Every row comes from one small tree of marks. Brackets hold a mark, then the marks that hang from it, in alphabetical order. Every link used is in the known rows. Which tree was each row made from?
In the rows, zero is written as 128.
Known rows:
{motos badopof {losu nugep} vitobek}: [152 152 107  87 139 131 137 149 131 148 102 140 122 102 189 168 130 128
  98 125 131 155 104 118 153 105 121 147 101 160 141 112 123 182 107 129
 132 128 104 102 158  34 162 160 154 106]
{zefe {bigi motos} {vitobek fila nugep}}: [ 90 111  84 133 156 146 130 175 110 136 116 143 210 149  57 134 184 129
 112 105 118  78  81 160 172 176 161 165 163 142 145 150 120 145  98 134
 184  92 182 121 115 134 147 108  48 153]
{losu {nugep {bigi zefe} {vitobek motos}}}: [173 125 123 116 136 107  72  33 107 112 118 156 117 145  92 111 128 102
 163 141 150 150 197 155 145  71  89 162 124 135 130  99 134 110 162  84
 114 128 122 129 102 142  91 115 148 115]
{nugep {bigi {motos badopof} zefe} losu vitobek}: [160  99  49 119 191  73  61  92 120 121  93 117  85 118 109 124 125  78
 141 134 139 166 102 104 203 136  81 130 115 156 105 133  96  99 175  65
 125 144 135 172 162 107 112 134 128  97]
{fila vitobek}: [124 115 172 112 101 128 128 158 122 123 141  97  85 135 151 107 149 149
 134 115  93 141 103 102 122 106 143 100 152 114 146 124  94 105  99 146
 161 103 109 167 128 117 124 111 147 149]
{vitobek motos}: [136 128 164 124 141 116 132 144 116 141 162 141  94 155 120 132  91 134
 116 121  98 114 157 133 139  64 147 114 182 102 118  96 144 137  97 138
  84 100 139 138 139 135 118 108 122 138]
{bigi motos}: [144 110 133 134 151 121 142 157 134 149 138 139  79 148 107 142 149 123
 129 102  92 147 119 115 155 119 144 111 185  94 110 106 133 135  74 139
 101 125 137 159 137 112 119 115 126 129]
{bigi nugep {zefe {fila {vitobek {motos badopof}}}}}: [125 136 162 121  84 167 196 167 116 131 117 138 151 146  59 132  40 140
 137 149 123 112 131 151 104 147 144  76  85 170 114 178 136 113 183 157
 162 111 107 148 130 149 119  85  97 155]
{badopof {motos {vitobek fila zefe}}}: [107 127 166 124  97  84 138 144 107 153 144 149 139 122 106 188 109 134
 164  99 139 139 144 103 154 105 117 156 204 106 160 115 151 104 135 140
 120 111 161 112 144 103 157  90 103 154]
{vitobek {nugep losu}}: [129 120 133 117 139 117  93 106 121 138 117 120 146 133 130  82 148 111
 124  76 110 163 105 113 118 106 120 126 164 139 108 113 122 114  96 123
 117 113 121 142 113  90 134 144 119 109]
{fila {vitobek motos nugep}}: [109 115 165 108 114 142 149 136  84 139 169 136 129 129 101 105 125 133
 140  90 103 108 142 130  91  95 138 101 150 149 124 110  89 109 121 143
 105  98 105 152  93 108 119  98 134 136]
{bigi {motos badopof {losu nugep} {vitobek zefe}}}: [160 155 102  95 150 138 147 136 125 144  97 162 115  79 170 202 142 111
 131 109 160 141 118 113 180 161 108 151 113 139 108 127 119 150 137 130
 118 132 127 110 142  28 147 148 170 126]
{losu {nugep {bigi motos} {vitobek {zefe fila}}}}: [138 126 120 115 142  76  92  42 136 119  99 141 158 131  79 140 194 114
 176 108 193 148 150 115 178 189  74 155 126 101 113 134 123  81 149 118
 147 118 149 164  68 101 119 101 185 188]
{fila {vitobek {motos {bigi {nugep losu}}}} zefe}: [136 117 141 152 121 174 141  85 134  99 120  94  88  90 157  32  93 128
 138 144 138  96 139 134 129 135 169  89  86 114 107 146  94  94 156  91
 106 137  57 177  93 194  76 172 145 102]
{fila {zefe bigi}}: [123 101 155 149 141 176 116 161 138  74 122  99 101 130 134  87 139 139
 102 132 104 106  97 111 132 124 156 128 155  90 158 121 142 130  99 137
 170 133 140 139 113 147  89 122 130 167]
{badopof {motos {vitobek nugep}}}: [102 108 155 116 111 122 178 136 100 159 143 159 130 120  92 144 139 124
 129  73 111 174 145  99 107 107 101 124 188 163 156  91 137 133 111 134
  89 141 122 120 120  69 152 112 131 117]
{bigi zefe}: [157 125 174 137  94 147 120 149 131 118 135 131  98 153 108 118 121 127
 142 133  81 171 128 132 100  85 121 119 168 114 140 119 149 123 108 139
 137 126 144 115 151 135 112 104 114 117]
{vitobek {fila zefe}}: [133 101 144 151 100 133  93 168 122 136 149 113 119 136 105  99 132 142
 159 117  83 110 100 127 119  87 163 152 195  60 145 115 131 146  81 136
 143 113 138 139 133 156 109 102  71 147]
{losu {motos badopof bigi vitobek} nugep}: [159 163  81 127 151 133 109 125 156 153 116 112 107 122 167 182 120 122
 104 140 133 124 159 123 154 149 114 166  81 175 110  95 142 161 149 117
 127 166  95  58 178  76 145 179 169  95]
{zefe bigi}: [123 120 150 128 154 132 118 156 141  99 127 114 118 158 153 126 131 143
  81 128 111 125 107 110 137 124 150 113 149 109 154 127 147 119  94 148
 170 116 158 134 136 128 130 125 129 157]
{losu {motos badopof vitobek} {nugep bigi}}: [172 119  72 111 163 113  77  99 132 158 103 120 129 121 124 182 123 109
 115 124 136 125 177 107 170 140 105 185  90 178 118 105 153 148 153 103
 139 169 100  93 151  71 133 151 154 118]
{vitobek {fila {zefe bigi}} nugep}: [109  93 120 147 127 166  99 156 104 108 135 124 184 134  89  90 146 136
 133  98 106  94  90 136  88 134 165 156 168 101 154 136 131 128 102 141
 172 118 151 123  94 141 111 105  64 156]
{losu {nugep {bigi fila zefe} {vitobek motos}}}: [131 130 107 120 118 100 107  23 129 131 122 173 142 148 111  94 129 103
 155 156 163 150 188 154  98  78 103 145 118 120 123 114 154 131 140 107
 110 144 125 125  83 187 109 130 139 116]
{zefe bigi {fila vitobek}}: [ 79 125 179 109 131 138 142 177 141  81 114  82 157 155 105 117 149 158
  80 124 139 122  73 106 131 168 154  90 100 131 166 150 114 111 111 164
 210  96 131 170 106 124 133 104 139 200]
{bigi motos nugep {zefe fila}}: [149 114 159 151  98 156 196 154 154 147  93 159 145 165  23 137 122 124
 144 120 111 166 139 151 107 180 149  92 134 114 101 166 182 117 114 148
 139 145 133 148 109 152 116  96  85 132]
{badopof {motos {bigi nugep}}}: [125 134 148 148 102 127 196  93 145 141 136 140 100 155 156 124  85 146
 122 121 124 153 160 137 110 126 109  72 140 121 132 141 149  98 118 136
  76 154 114 125 147 167 133 153 148  95]
{motos vitobek}: [139 118 152 126 122 106 131 178 135 155 135 131 100 115 141 140 147 142
 120 133  92 156 130  92 136  99 136 134 173 118 156  91 150 152 105 134
 141 124 128 127 140  92 154 113 120 142]
{vitobek {motos badopof losu}}: [132 143 127  97 169 119 146 182  99 134 159 135  93 134 176 173  62 134
  84 134 113 102 116 141 142  69 133  98 118 138 114 116 114 165 113 140
  64  98 136 127 177  95 141 131 138 112]
{fila {vitobek motos {nugep bigi losu}} zefe}: [120  72 127 126 145 157  79  67  76  93 141 103 132  77  80  26 134 105
 147  92 133 103 137 117 122 105 126 125 107 148 124 119  72 103 157  75
 101 125  75 188  71 150  65 127 134 130]
{bigi fila motos nugep zefe}: [142 113 126 157  86 157 215 126 166 173 100 184 124 159  93 115 119 112
 147 135 111 160 145 147  69 151 166  91 158  95  85 164 191 128  91 155
 128 181 128 143  99 195 122 123  83 102]
{motos bigi {vitobek zefe}}: [143 147 155 146 107 104 125 143 145 123 156 128 106  97 190 139 145 147
 142 160 126 144 147 102 122 139  94 127 140 108 158 108 130 116 166 130
 131 129 143  92 147 116 146 129 159 140]
{losu motos {nugep {bigi {fila {vitobek zefe}}}}}: [124 135 136 120  96 135  98  33 147 124 113 105 151 134 147 128 160 120
 157 110 180 111 185 118  99 162 126 154  85 120  99 150 130  77 139 142
 165 163 103 129  69 161 104 142 191 148]
{fila vitobek zefe}: [128  95 181 133  95 172 127 162 119 101 142  86  63 108 128  69 153 149
 155 127  85 124  96 104 122 113 153 115 157  94 152 118  86 117 101 132
 163 120  97 174 108 139  84 107 145 156]
{motos badopof bigi {losu nugep}}: [145 172  98 106 143 139 121 113 141 117 127 120 115 127 226 144 115 135
  92 138 137 146 103 152 125 116  96 106  64 145 126 133 100 167 113 132
  90 122 106  89 181  92 145 193 175  86]
{motos badopof {vitobek {fila zefe}}}: [132 101 100 135 118 126 110 213 115 161 137 125 113  96 115 136 106 142
 147 145  83 105  85 102 150 102 154 163 172 106 158 109 130 175 131 126
 163 122 130 120 168 106 139 104  54 151]

Which tree is each row?
[127 151 109  89 180  77 134 161  92 134 153 128  74 125 199 185  86 139
 100 153 139 105 107 126 165  73 124 115 122 135 121 111  84 141 129 124
  81  95 141 150 159  72 153 125 159 117]
{nugep {vitobek {motos badopof losu}}}
[148 168 112 126 116  97  86  67 123 130 136 156 143 156 120 131 116 115
 171 149 150 131 165 184 118  73 114 164 123 113 128 105 117 126 150 104
  99 103 130  94 136 161 121 132 109  90]
{losu {nugep {vitobek fila {motos {bigi zefe}}}}}
[126 125 134 117 160 117 108 100  99 143 137 141 150 134 110  92 109 105
 118  79 118 128 140 131 131  78 136 123 166 144  95  96 128 122 111 117
  69 100 120 145 107 107 120 135 118 109]
{vitobek motos {nugep losu}}
[115 113 116 159 124 146 109 129  93 135 192 148 156 120  89  83 109 132
 154 118 104  78 144 168  67  94 140 137 155  97 127 105 111 154 129 122
  64 109 124 103 122 178 103 119  77 116]
{vitobek {fila zefe} {motos bigi} nugep}
[155 134 110 139 129 115  58  89 133 145 108  91 113 143 107 146 174 120
 184 108 137 104 143 142 158 116 168 227 164  82 110 102 123 114  93 112
 156 136 115 127  91 109  99 132 131 118]
{losu motos {nugep {vitobek {fila zefe}}}}
[150 158 144 103  99 106  98 117 121 140 107 151 180 102 173 183 158 133
 152 105 165 139 132 134 134 114 137 183 131  99 151 124 133 136 115 133
 148 103 139  93 115  74 160 134 122 131]
{motos {losu nugep} {vitobek fila zefe}}
[132 140 110 127 133  88 181 137 136 162  94 142 132 134 122 178 115 136
 172 138 159 119 110 104 177 217 113 112 148 103  85 181 128  71 170 157
 173 120 162 167 109  86 154  89 145 188]
{bigi {motos badopof} {nugep {vitobek {zefe fila}}}}
[109 149  71 142 127 106 161 103 179 167 103 127 142 137 229  80  68 133
  96 159 137 132  97 121 105 150 137  70  96 125  88 175 153 131 131 138
 121 155 104 128 157 180 168 201 109  97]
{motos badopof {bigi fila {nugep losu}}}
[109 126 166 101 128 111 179 166 116 129 137 141  92 109 149 188 131 137
  90 101 137 175 130 106 140  85 122 109 139 147 171  98 127 154  86 127
  67 138 121 137 154  72 160 139 156 103]
{badopof {motos losu vitobek}}
[124 169 119 137 110  79 158 121 151 137 121 117 144 128 190 148 100 170
 154 182 162 118 114 120 127 200  82  99 100 115 116 182 116  73 206 154
 177 111 155 122 130 120 172 118 165 172]
{motos badopof {bigi {nugep {vitobek {zefe fila}}}}}
[ 94 144 129 145  85 119 164 118 143 152 162 165 171  92 184 110 157 141
 143 145 140 142 146 109  33 158  92 116 133 122 140 119 141 137 157 158
 118 151 142  82 103 135 176 136 139 134]
{motos {bigi fila} {vitobek nugep zefe}}
[110 107  99 157 151 147  76  90 162 104  98  67 138 104 116  66 170 122
 109 158 146  85 128 133 167 154 155 186  97 134 111 133 147 158 112  88
 147 161 121 139 106 214  96 168 121 115]
{nugep {bigi {fila {zefe vitobek}}} {losu motos}}
[179 168 137 147 110 168  95  74 161 108 114 111 108 168 121 143 141 108
 135 127 127 163 188 173 101 130 115 158  87 146 104 107 150 127 124 120
 111 167 105  58 147 140  93 167 166  67]
{losu {motos {bigi zefe}} nugep}
[145 115 142 143 123 150 109 121 104 100 145 143 129 134  64 101 124 127
 132 177 101 108 171 174 158  93 102 153 125 155 155 119 141 153 160  93
 125 104 158 106 141 200  96  93  95 129]
{nugep {bigi {zefe {vitobek motos}}}}
[151 135 157 145  77 168 181 115 125 114 144 139  97 135 121  89  80 136
 148 165 117 125 175 166  75 126 139  71  83 139 130 151 116  91 174 121
 111 140  90 132 123 200  95 128 127  97]
{fila {vitobek {motos {bigi nugep zefe}}}}
[ 89  92 107 109 142 108 156 124 126 123 140 132 116 111 149 126 175 127
 103 121 152 139 100 114  96 147 141  67  76 118 132 157  88 139  83 129
  90 155 104 202 107 160 134 141 146 119]
{nugep {bigi {fila vitobek} {motos losu}}}
[123  88 167 135  82 187 136 145  97 111 149 101 104  98 103  53 175 141
 169  97  86 128 100 109  81 126 139 123 151 119 144 124  76 116 113 138
 157 130  93 162  80 114  89 105 135 145]
{fila {vitobek nugep} zefe}
[120 138 110 126 171 116  47  97 117 105 102  96 215 152 115 163 137 105
 123  68 175  86 124 127 137 176 154 186 133 133  98 150 142  55 142 131
 169 118 166 105  99 101 133 138 111 132]
{vitobek fila {nugep {losu motos}} {zefe bigi}}
[115 113 135 134 155 146 193 158 163 129  84 143 170 169  66 147 127 140
  90 112 145 117 109 127 141 211 175  88 120 111 118 171 179 110  98 158
 170 137 145 165  95 144 134 115 107 178]
{zefe {bigi motos nugep} fila}
[146 166  92 131 168 102  79 126 152 123 117  81 103  93 197 175 102 116
 111 143 158 115 139  94 183 173 103 156  87 163  98 119 125 108 201 103
 123 151 122  83 184  80 148 174 178 107]
{nugep {losu {motos badopof bigi {vitobek zefe}}}}
[122 119 143 108 139 177 151 188  86  97 159 101  63  85 157 124  83 140
 111 141 117  81  91 126 131  91 158  98  95 135 135 132  64 150 130 126
  98 111  94 162 142 111  95 126 151 130]
{fila {vitobek {motos badopof losu}} zefe}
[129 139  94 130 140 105 134 184 142 148 153 123  87 107 193 145 103 147
 102 172  98 138 109 101 135 123  99 103 117 148 151 103 123 170 155 129
 126 135 124  93 199  98 167 145 134 123]
{motos badopof bigi vitobek}
[126 129 131 143  71 151 118 165 102 141 129 142 203 148  54 103 166 136
 169 131  79 125 108 186 103 117 126 183 167 151 157 137 132 151 121 134
 176  85 168  83 132 147 139  83  30 119]
{bigi {zefe {vitobek fila nugep}}}
[ 62 129 131  92 152 155 164 180  93  99 141 121 197 143  76 134  81 140
  76 111 147  75  89 124 115 165 137  85  87 193 135 155  99 125 163 165
 163  88 129 146 113  94 137  94 128 199]
{zefe bigi {fila {vitobek {motos badopof} nugep}}}
[123  97  54 136 161 112 110 109 148 137  99 146 126 128 104  99  97  73
 110 132 133 160  99 116 142 139 108  98 104 149  85 151 151 142 140 104
 106 165 127 149 168 175 117 154  86  96]
{nugep {bigi fila {motos badopof} zefe} losu}
[110  97  91 124 177 101 123 195 130 147 114 152 157 134  85 179 150 120
 101 113 128 109 100 103 171 154 183 147 163 110 157 121 151 151 101 126
 158 126 159 141 139 111 156 113  63 154]
{zefe {bigi {motos {vitobek fila}}}}
[116 133 185 117  96 112 163 134 116 131 141 145  97 112 132 172 119 128
 142 104 136 161 158  90 149 116  97 134 196 122 156 105 150 101 138 139
 110 134 147 115 137  91 143 105 163 152]
{badopof {motos {vitobek zefe}}}
[142 119  92 104 179 115 167 213 122 157 128 146  83  91 154 205 127 121
  89 127 119 143  89 104 170 132 136 110 120 147 129 115 112 185 110 124
  94 138 122 142 177  42 166 138 130 107]
{bigi {motos badopof losu vitobek}}
[ 94 134 126 158 127 155 111 103 172  94 126  48  87 106 170  63 153 123
 112 143 149 108 111 111 105 153 170 116  73 118  95 132  95 124 109 112
 117 177  63 156 109 193  95 194 169  98]
{nugep {losu {motos {bigi {fila vitobek zefe}}}}}
[ 97 139 132 149  74 165 159 110 142 117 153 110 145 140 116 109 157 120
 136 134 131 142 148 152   4 161 125 109  68 171 110 144 109 120 140 151
 123 178  93  98 105 172 122 148 142  80]
{losu {motos {bigi {fila {vitobek nugep}} zefe}}}
[115 141 148 129 149 113  94 141 102 107 150 145 174 158 121 163  80 136
 123 118 151  60 138 136 143 110 163 147 173  80 140 137 154  90 140 151
 142  79 192 117 123 158 125  92  94 179]
{vitobek fila motos {zefe bigi}}
[148 120 147 136 131 116 144 155 132 150 131 152  95 101 119 169 160 120
 155 116 122 148 145  88 164 153 122 140 189  96 126 107 141 119 132 130
 126 134 149 136 121  83 135  99 145 152]
{bigi {motos {vitobek zefe}}}
[ 86 165 125 146  78 175 185 137 141 104 143 146 185 117 159  88 179 143
 104 178 125 146 102 194  34 139 101 114  63 172 151 155 112 196 115 140
 108 136 143  66 133 184 155 159 112  72]
{motos {bigi fila {zefe {vitobek nugep}}} losu}
[172 133 146 167  80 158 161 115 156 126 127 141 111 147 147  96 105 141
 143 166  95 164 159 158  68 135 116  92 113 116 135 155 156 107 146 130
 134 158 120 103 138 184 117 141 114  86]
{motos {bigi nugep zefe}}
[ 97 138 121 142 107  98 167 154 173 159 154 144 118 115 195 112 145 150
 102 173 122 152 124 104  75 117 127 101 127 111 149 100 151 180 106 147
 114 155 120 104 146 161 176 156 123 118]
{motos {bigi fila} vitobek}
[109  98 131 128  97 175 126  53 127 115 136 136 128 106 110  38 129 121
 150 128 149  94 162 134  92  93 144 124 101 104 124 127 119 146 116 117
 113 148  72 162  62 209  73 134 141 149]
{losu {nugep {bigi {fila {vitobek motos} zefe}}}}
[ 95 152 177 125 128 134 156 178 130 125 139 122 164 151  64 123 130 164
 102 155 115  87 125 162 175 116 141 143 146 137 138 113 148 180 107 146
 133  58 163 127 134 153 142  87 107 179]
{zefe fila {vitobek motos}}
[119 128 106 149 130 131  81  89 163 109  87  91 161 140  99 101 155 106
 104 164 144 124 143 157 143 148 134 172  82 172 111 144 163 143 132  94
 154 158 136 112 127 213 116 155 107  89]
{nugep {bigi fila {zefe vitobek}} {losu motos}}
[156 131  74 118 194  49  25  66 118 112 104  69  98 120 181 172 117 107
 145 134 178 111 139  85 210 158  79 178 109 145  87 134 100  50 199  88
 151 138 149 143 139  83 128 140 189 129]
{nugep bigi {losu {motos badopof}} {vitobek zefe}}
[137 140  90  95 164  73 104 100 119 157 100 144 128 139 143 183 189 114
 147  95 164 146 102 150 173 114 151 165 144  93 115 122  93 132  63 115
 104 105 130 158 110  74 150 145 126 102]
{bigi {motos {losu {nugep {vitobek fila}}}}}
[147 137 121 106 124 146 106 103 131  94  97 133 187 139  97 144 113 115
 106 130 152 174 115 162 106 136  73 122  29 173 139 153 136 163 142 123
 133 127 121 104 149 106 125 133 134 121]
{motos badopof {losu {nugep {bigi {zefe fila}}}}}
[126 139 166 147  92 144 158 112 136  98 151 134  79 156 112 123 100 122
 125 126 108 186 147 143  99  95  77  87 136 143 154 115 135 120 130 126
  69 151 130  94 183 164 110 136 144  84]
{badopof {motos {bigi zefe}}}
[140 136  54 133 139  76 117 137 148 185  98 128 167 105 184 125  72 133
 119 155 131 122  95 116 156 148 146 122 102 144 127 153 137 134 167 102
 152 130 108 116 187 129 181 174  58  92]
{motos badopof {bigi {nugep losu}} {vitobek fila}}
[122 126 156 129 129 153 117 120 113  95 136 133 168 139 149 122 146 133
 126  98 134 120 120 111  94 158 108 131 159 123 140 144 138  76 142 163
 170 113 177 106  90  99 126 105 146 175]
{vitobek nugep {zefe bigi}}
[147 115  80 122 157 153 131 164 108 100 116 131 114 110  99 156 143 115
 106 168 111 130  94 167 181 151  89 130  73 185 143 155 101 176 151  92
 122 129 154 120 188 134 120 128 110  97]
{nugep {bigi {motos badopof losu} {zefe vitobek}}}
[147 153 140 105 145  99 105  70 120 146 126 147  96 147 148 124 135 123
 151 122 144 128 162 134 165  62 126 159 172 105 109  87 127 118 102 123
 109  99 123 138  98  99 123 126 161 129]
{losu {nugep {vitobek motos}}}
[114 152 198 125 117 118 137 143 120 118 156 140 148 147  90 146  96 145
 136 121 141 103 155 131 125 121 123 119 160  91 115 125 155 114 136 165
 109  79 170 133 108 134 127  76 144 191]
{vitobek motos {zefe fila}}
